Each row was made from one path, in order. Every step used is in the known rows, and no mark comes twice. Write each row's path.
(in the rows, 128 means zero)
Known rows:
lipovum-vadoso-tezin: [143 107 113 145 133 108 112 152 123 104 170 139 129 125 122 104 130 123
 102 128 123 125 154 145 130 126  78 138 105 127 160 131  89 160 145 157
 140 130 172  86 120  79 113]
tidun-forug-lipovum-sida-pafak: [140 145 134 170 118 115 170  97 172 171  98 145 129  83  99 127 193 137
 117 120  71 154 119  89 127  93 154  85 149 159  62 126 122 122 136 169
 162 178  79  74 121 163 204]
gaki-lalo: [128 115 122 116 147 166 125 127 112 109 141  78 121 144 133 119 105 103
 102 131 120 131 109 151  94 156 145 121  83 104 125 169  74 139 123 121
 141  97 113 133 116 135  80]
forug-lalo: [149  96 185  96 153 139  90 126 145 109 133 133 111 115 144 116 140 142
 156 126  88 137 139 138 104 117 149 136 110 102 126 143  63 159 150 147
  90 136 124 156 118 127 142]
lipovum-sida-lalo: [127 117 166 138  94 149 156  94 161 117 130  97  84 104  98 130 150 133
 110 122 114 137  80 121  79 144 144 174 198 145 121 150 151 127 126  96
 106 142 126 103 203 138 138]
tidun-forug-lipovum: [102 134 146 180 160 150 137 127 165 152 122 185 118 115 106 165 165 133
 143 123  85 144 136 111 116 147 135  79 113 129 100 147  92 145 142 146
 154 159  95  97 118 145 176]
vadoso-tezin-bosavu-vabe: [ 78 152 155 122 133 118 122  62  92 115 173 132 181 158 108  84 130 139
  83 128 101 158 145 103  65 157  85 177 161 176 128 148  85 103 127  83
 174  81 165 154  85 130 179]
vadoso-tezin-bosavu-lipovum: [121 133 160 151 114 117 143 109  96 105 153 178 116 157 154 125 115 139
  77 100 104  97 149 136 123 158  88 163 115 121 143 159 136 119 122 123
 156 104 154 177 116 112 122]
fekul-lalo: [ 88 124 144 155 131 155 126 130 115 135  99  82 112 104  91 160 134 159
 152 163 122 102  81 140  96 127 116 123  98 129 139 134 113 123 100 115
 117 117 107 124 109 128 126]
sida-pafak-fekul: [127 151  78 111 107 138 110 116 124 137 108  98 106 103 116 142  99 132
 167 160 114 125 131 154  97 128 130  96 123  98 119  74 170 107 161 115
 118 104  90 116 107 208 146]
forug-lipovum-vadoso: [129 107  99 127 151  98 153 139 155 145 122 160  97 119 128 120 147 170
 145  90 144 139 151  99 129 120  79  78 102 116 126 160 124 137 138 170
 165 175  90  85 158 109 153]
pafak-fekul: [106 135  99 104 125 163 132 108 130 118 141 120  83 136 111 155 129 138
 168 146 124 119 134 140  86 145 125 117 132  81 136 103 147 115 163 109
 108 108  94 122 157 182 137]
tezin-bosavu-lipovum-togib: [140 118 127  98  89 137  93  97  99 112 110 155 110 128 112 144 127 166
 120 107 123  73 136 115 133 160  97 133 132 115 123 133 190  52 111 108
 116 107 126 210 164 138 130]
tezin-vadoso: [143 126 103 141 152 159 127  91 164 106 147  70 118 123 124 123 135 135
 147 146 132 184 142 159 122 128 126  91 146  90 157 133 128 128 100 142
 138 132 126 123 167  73 112]
vadoso-tezin-bosavu-tidun: [125 173 164 125 132 100 128 114  76 130 161 139 155 195 162  96 140 112
  83 135  94 134 145  70 146 126 115 159  91 125 117 114 124 119  99  87
 178 110 174 145  85 134 132]
tezin-bosavu-tidun: [112 146 149 112 116 101 129 107 106 156 134 102 139 177 174 109 144 129
 133 119 130 128 134  68 139 128 135 129 105 102 100 115 144  96 101  91
 161 122 127 182 104 149 153]
vadoso-lipovum-sida: [175 113 121  89 105 150 181  97 144 131 173 127 125 126  97  96 213 124
 115 122  96 162  75  86  93 142 173 145 139 171 134 167  97 142 143 117
 129 166 102 133 136 133 155]
forug-tidun-vadoso: [135 151 148 148 122 125 114 168 152 144 134  89 177 137 147 165  80 143
 129 166 152 141 129 139 101 125 183 124 105 125 155 159 123 171 140 147
 100 153 110 118 158  70 107]
togib-lipovum-vadoso-tezin-bosavu-vabe: [ 93 130  99 128 137  94 118 125 122  91 152 128 217 144  99  65 161 160
  90  78 147 125 162 102  97 154  72 215 136 168 107 126 110 142 156 107
 189  78 150 102 117 134 178]
vadoso-lipovum: [152 115 110 105 128 149 128 129 131 129 158 143 144 122 118 124 166 113
 142 139 100 155  97 128  90 165 154 114 103 162 157 166  76 154 145 103
 131 152 119 140  98 138 135]
lipovum-togib-lalo: [142 129 146  97 127 141  84 133 130  98  91  92 140 119  76 158 112 126
 132 181 118 134 105 144 136 160 122 140  71 136 134 108 102  93 102 140
  50 126 134 135 192 122 131]
bosavu-tezin: [113 106 143 140 137 175 154 131 153 137 112 140  76  87 159 169 126 150
 167 104 129 132 126 149 113 106 127 128 121 101 152 139 133 120 119 126
 101 138 115 151 159  95 128]
vadoso-lipovum-togib-lalo: [177 120 114  76 130 147  92 148 117 110 117 134 176 121  66 138 142 108
 130 181 105 151  70 132 136 178 146 145  63 183 145 129  73 127 115 123
  66 145 133 148 147 142 134]
sida-pafak: [142 132 119 130 110 127  99 128 137 130  99  84 138  82 126 132 112 132
 149 154 111 154 120 167 102 116 138  89 107 136 131 111 133 105 135 122
 134 137 120 125  99 147 144]
lipovum-togib: [149 126 122  96 116 184  69 106 130  95 109 120 132 107  75 153 145 149
 138 163  99 126 124 129 114 144 134 111 117 129 146 123 138  91 112 104
 114 140 143 128 162 121 117]
pafak-bosavu-lipovum-vadoso-tezin: [ 86  74 116 123 147 108 138 185  88 135 152 194  79 132 124 118 100 103
  96 110 152  71 175 184 155 117  74 122 140 105 129 115 117 158 154 166
 116 129 177 122 132 102  66]
tidun-sida-pafak-fekul: [123 156 117 103 117 137 147  89 152 113 100  75  75 148 107 130 127 129
 191 141 155 138 103 152  74 143 122 117 163 101 150  60 149 101 178 111
 123  98  94  94 101 214 172]
tezin-vadoso-lipovum-togib: [206 128  48 102 138 198  87 101 135  94 156 120 164 110  69 119 170 120
 141 152  96 185 121 126 140 153 140 103 147 163 169 148 129 132  98 117
 128 148 149 123 146 104 104]
forug-tidun-vadoso-tezin-bosavu: [134 179 169 161 114 104 109 145 115 116 163 127 215 161 182 125  77 124
  68 151 124 139 140 121 130 143 147 170 114 147 146 175 112 173 124 133
 151 105 148 145 109  78 109]
tezin-bosavu-tidun-forug-lipovum-vadoso: [105 139 119 175 133  50 138 154 116 204 140 179 152 162 165 103 167 133
 132  66 130 103 165  24 180 109  98  92 111 110  48 106 133 135 130 172
 181 152 102 129  91 173 195]
tidun-vadoso: [128 119 131 133 108 112  92 149 163 107 138 101 121 117 142 159  95 139
 163 146 150 140 127 140 135 124 153  99 102 109 148 170 100 129 151 126
  97 135  90 115 143 100 101]
pafak-bosavu-tidun-vadoso: [ 70 127 134  90 146 102 104 183 118 158 118 115 126 153 151 147  87  93
 157 167 176 122 150 115 170  84 185  84 120  98  91 105 108 133 134 107
  97 151 113 112 114 135  70]
tidun-vadoso-tezin-bosavu-lipovum: [126 129 147 155 103  75 115 133 113  94 161 172 132 152 167 141  69 147
  92 112 137  89 151 125 168 137 108 148 112 114 138 192 131 123 140 136
 130 101 126 165 125  92  98]
bosavu-tidun: [126 137 144 113 143 125 128 142 116 158 131 103 121 161 126 137 136 128
 146 144 120 129 145  85 119 110 151 111  81 105 120  97 140 119 108  97
 134 165 138 117 132 128 127]
pafak-fekul-lalo: [ 75 146 106 144 123 167 141 128 101 132 110  98  87 118  77 170 122 167
 173 162 126  74  94 134  88 132 103 131 109  94 131 100 149 117 128 111
  98  89  79 112 129 191 127]

Which path is each row?
[144 132 171 132  95 108 190  74 107 107 174 164  95 161 137  96 159 149
  54  83  96 101 126  92 131 133  97 189 154 126 116 163 154 106 123 133
 150 118 139 174 161 104 143]  vadoso-tezin-bosavu-lipovum-sida
[124 110 105 170 159 179 162 106 170 125 133 105  81  90 160 143 121 148
 166 108 144 164 147 165 146  94 111 107 157  80 164 142 160 133  80 160
 112 135 121 136 182  55 102]  bosavu-tezin-vadoso
[ 92 161 204 138 112 100 150 102 139 130 116  87 102 203 155 110 133 116
 149  89 171 120  81  83  96 171 119 189 183 122 135 104 158 102 120  55
 146  97 156 134 128 186 171]  tezin-bosavu-tidun-sida-lalo
[148 132 167 116 118 103  99 125  83  80 110 170 142 154 105 136  91 131
  67 143 105  86 126 139 168 173  76 185  75 141 123 123 131  87  95 134
  86  89 175 182 178 121 131]  vadoso-tezin-bosavu-lipovum-togib-lalo
[185 118  91  75 115 186  79 120 115 107 137 161 163 106  66 131 173 123
 134 156  89 143  98 113 112 160 149 118 108 188 153 150 107 118 131  87
 125 153 138 136 117 146 122]  vadoso-lipovum-togib
[175 147 124 128 125 128 123 178 137 162 157 130 204 135 134 148 107 118
 127 156 135 153  99 123 101 141 205 126  94 183 163 186  95 203 157 134
 106 173 114 132 115  93 108]  forug-tidun-vadoso-lipovum
[134  90  88 126 138 116 119 174 170  99 107 106 148 111 115 135 164 156
 145  92 171 115 136 135 128 147 117 147  89 105 130 126 130 157 159 137
 137 128 101  76 160 113 143]  togib-lipovum-vadoso
[111 106  82 136 138 170 196  90 156 149 102  84  79  56 153 105 131 110
 134 120 147 171 127 175 172  39 143  99 240 113  92  97 173 113  81 174
 103 127 117 130 156 109 102]  lipovum-sida-pafak-bosavu-tezin-vadoso
[ 76 109 117 118 135 164 138 150 128 162  69 132  90  50 169 153  93  99
 160 133 138 128 128 199 141  76 144  88 162 124 107 100 136 115 121 131
 102 121 119 155  91 154 104]  sida-pafak-bosavu-tezin
[ 75 130 150  89 134 134 137 104 147 128  83  76  97 128 133 119 130  82
 167 148 170 157  95 192  95 124 147 101 190 122 137  84  90 105 159 122
 131 109 142 116  62 176 142]  tidun-sida-pafak-bosavu
[155 134 129 128  91 108  67 136  95  70 138 190 149 128 116 147  82 150
  88 127 124  76 157 111 177 141 100 159 127 134 139 167 160  89 121 117
 116 100 145 161 149 104  85]  tidun-vadoso-tezin-bosavu-lipovum-togib
[144  88 123 154 136 101 140 170 109 129 161 174  87 134 115 123 103 144
 103  98 131  80 170 149 142 119  66 141  98 111 164 135 139 152 143 173
 121 147 171 110 155  73  94]  bosavu-lipovum-vadoso-tezin
[164 111  98 117 113 113 106 163 144 115 161 143 158 111 133 138 118 120
 160 142 137 152 101 118 127 139 174 110  93 162 156 200  70 159 166 122
 110 154  88 125 105 118 107]  tidun-vadoso-lipovum
[ 82 111 160  98 141 123 162 114 136 144  70 109  61 141 131 136 108 109
 170 117 177 106 115 200  98 127 131 107 181 116 138  79 133  98 161 130
 110 125 138 138  93 167 133]  tidun-sida-pafak-bosavu-lipovum
[128 123 120 140 106  86 114 131 100 106 172 136 158 137 171  74 130 120
  86  99 131 119 145 121 149 138  71 158 127 127 141 149 103 137 140 150
 168  87 162 145  93 103 136]  lipovum-vadoso-tezin-bosavu
[129 138 136 125 127  83 101 175 130 148 128  93 128 156 137 149  97 139
 165 149 154 131 145  75 158  87 165  97  79  99 122 130 128 129 125 113
 107 166 106 100 139 111 100]  bosavu-tidun-vadoso
[101 182 162 189 167 101 137 132  97 157 153 219 171 186 150 122 163 115
  82 117  60 125 158  38 169 129 111 125  94 145  67 122 100 144 103 118
 212 135 145 106  63 164 177]  vadoso-tezin-bosavu-tidun-forug-lipovum
[ 87 122 117 141 168 167 179  94 178 130  85  79  72  96 168 124 115  96
 185 107 200 179 119 213 142  78 126  90 233  95 150  79 145 116 112 155
 117 104 139 115 103 116 114]  tidun-sida-pafak-bosavu-tezin-vadoso
[ 72 103 103 136 170 196 156 119 155 138 120 122  72  85 165 145 114 104
 160 118 163 160 149 195 158  88 123  91 204  79 137 125 133 136  92 152
 112 111 129 146 161  84  75]  pafak-bosavu-tezin-vadoso
[ 86 162 171 110 150 147 154 121 144 166  76  65 150 155 141 127 111  86
 133 163 163 152  99 198  73 134 177 120 184 146 145  60 116 147 150 127
 132 128 156 120  79 147 147]  forug-tidun-sida-pafak-bosavu
[140 148 108 136 135  68 123 179 109 110 137 139 195 181 158  84 162 130
  83  84 152  96 160  66 179 127 101 194  68 120 100  90 150 155 120 115
 196 104 153  84 110 141 140]  togib-lipovum-vadoso-tezin-bosavu-tidun
[116 149 142 123 104  62 103 140 120 144 134  98 156 170 182 124  92 135
 143 122 164 122 139  60 173 106 152 121 100 103 103 143 133 108 118 108
 132 122  95 161 113 133 127]  tezin-bosavu-tidun-vadoso
[142 163 162 120 140  95 144 114 138 157  89  49 111 174 128 115 135 123
 171 136 148 149 109  99 112 103 147 116 116 125 140  53 143  93 126  99
 142 158 149  88  84 161 176]  bosavu-tidun-sida-pafak
[152 154  77  96 104 152 162 105 163  98  91  85 123 107  84 133 182 162
 145 121 125 118 111 115 105 122 162 154 143 109  80  70 198 115 165 107
 141 114  54  61 171 225 177]  togib-lipovum-sida-pafak-fekul
[ 80  99 119 104 124 129 130 145 105 164  74 134  88  92 133 153  85 108
 136 140 140 100 143 207 122 106 132  74 139 119 106  92 151 111 146 137
 110 136 125 158 106 157  97]  sida-pafak-bosavu-lipovum
[141 134 145 104 145 136 207  68 165 131 132 144  76 134 101 119 197 173
 114 113  98 162 113  69 107 122 129 103 138 124 104 173 127 114 121 143
 168 190  74  84 194 118 179]  forug-lipovum-sida
[153 135 143 122 107 143  89 104  75  83 137 197 128 137 102 130 129 145
  71 123  91  76 149 119 148 162  82 159 124 143 140 140 167  78 106 106
 140  99 174 178 146 121 112]  vadoso-tezin-bosavu-lipovum-togib
[107 137 128 196 119  64  93 174  83 164 181 154 189 170 159  85 144  91
  90 102 107  83 165  64 191 111 102 169 113 124  87  82 113 157 133 155
 147 100 179 128  54 144 154]  lipovum-vadoso-tezin-bosavu-tidun-forug
[145 177 177 142 132 135 152 105 160 161  87  47 154 159 133 128 122 124
 136 154 145 161  95 153  55 138 162 135 144 148 167  82 137 149 139 132
 140 141 150 106 103 123 181]  forug-tidun-sida-pafak
[169 100  72 158 159 186 172 122 161 136 158 140 116  89 148 130 146 120
 158  99 123 181 123 146 144 112 137 111 142 138 169 165 124 162  95 149
 124 141 123 142 140  80 113]  bosavu-tezin-vadoso-lipovum
[112 106  96  78 120 156  79 143  90 139  56 148 107  82  85 154  95 124
 136 159 121  86 142 183 142 108 133  81 154 138  99  78 181  68 123 121
  89 135 146 153 126 168  85]  sida-pafak-bosavu-lipovum-togib
[196 108  52 131 145 213 121 113 141 112 139 156 134  70 101 135 155 132
 158 114 117 165 122 129 164 107 130 111 162 155 171 147 160 130  77 135
  99 144 135 141 162  89  95]  bosavu-tezin-vadoso-lipovum-togib
[130  96 176 139  93 130 182 111 151 132 123 136  38 109  88 147 132 149
 108  85 127  87  93 127  88 144 129 174 183 131 118 149 194 112 124 110
  85 152 128 127 235 122 124]  bosavu-lipovum-sida-lalo
[132 133  78  90 127  79  98 203  94 185 117 129 185 113 146 116  92  72
 160 172 155 142 120 116 177  77 208  66 107 171  90 107 107 154 145 106
 118 161 107 107  32 191  83]  sida-pafak-bosavu-tidun-vadoso-lipovum
[138 160 174 172 112  80 136 159 102 133 156 166 174 168 174 149  54 145
  67 124 139  99 156 126 132 143 136 168 106 133 144 176 154 169 136 151
 135 118 145 165 142  65 102]  forug-tidun-vadoso-tezin-bosavu-lipovum
[190 103  80 129 152 179 131 136 146 112 115 129 140  84 105 145 129 115
 145 141 134 167 104 156 179 132 128 141 109 156 157 128 120 135  66 169
  51 133 135 156 192  89 109]  bosavu-tezin-vadoso-lipovum-togib-lalo
[130 147 147 148 101  86  91 128 120  74 169 133 168 137 173 118  93 125
  97 143 129 138 137 121 152 144 124 150 118 131 139 189  82 133 142 117
 147  82 134 137  92  99 110]  tidun-vadoso-tezin-bosavu
[106  88 101 131 135  85 122 189  80 155 115 172 109  97 134 108  75  91
 102 124 150  85 174 201 161  85  82  99 138 132 119  83 142 148 152 177
 124 131 177 108  92 134  74]  sida-pafak-bosavu-lipovum-vadoso-tezin
[114 134 120 203 140  80 123 142 127 140 163 218 162 138 152  97 163 126
  80  83 100 116 161  90 171 141  62 124 130 145  91 164  83 163 150 186
 195 110 131 110  70 137 182]  tidun-forug-lipovum-vadoso-tezin-bosavu
[145 121 138 102 120 155 171 107 184  80 115  91 125 130  92 136 215 163
 121 113 123 137  98 109  96 141 171 181 124 123 111 143 133 130 135 110
 141 143  82  79 198 126 157]  togib-lipovum-sida
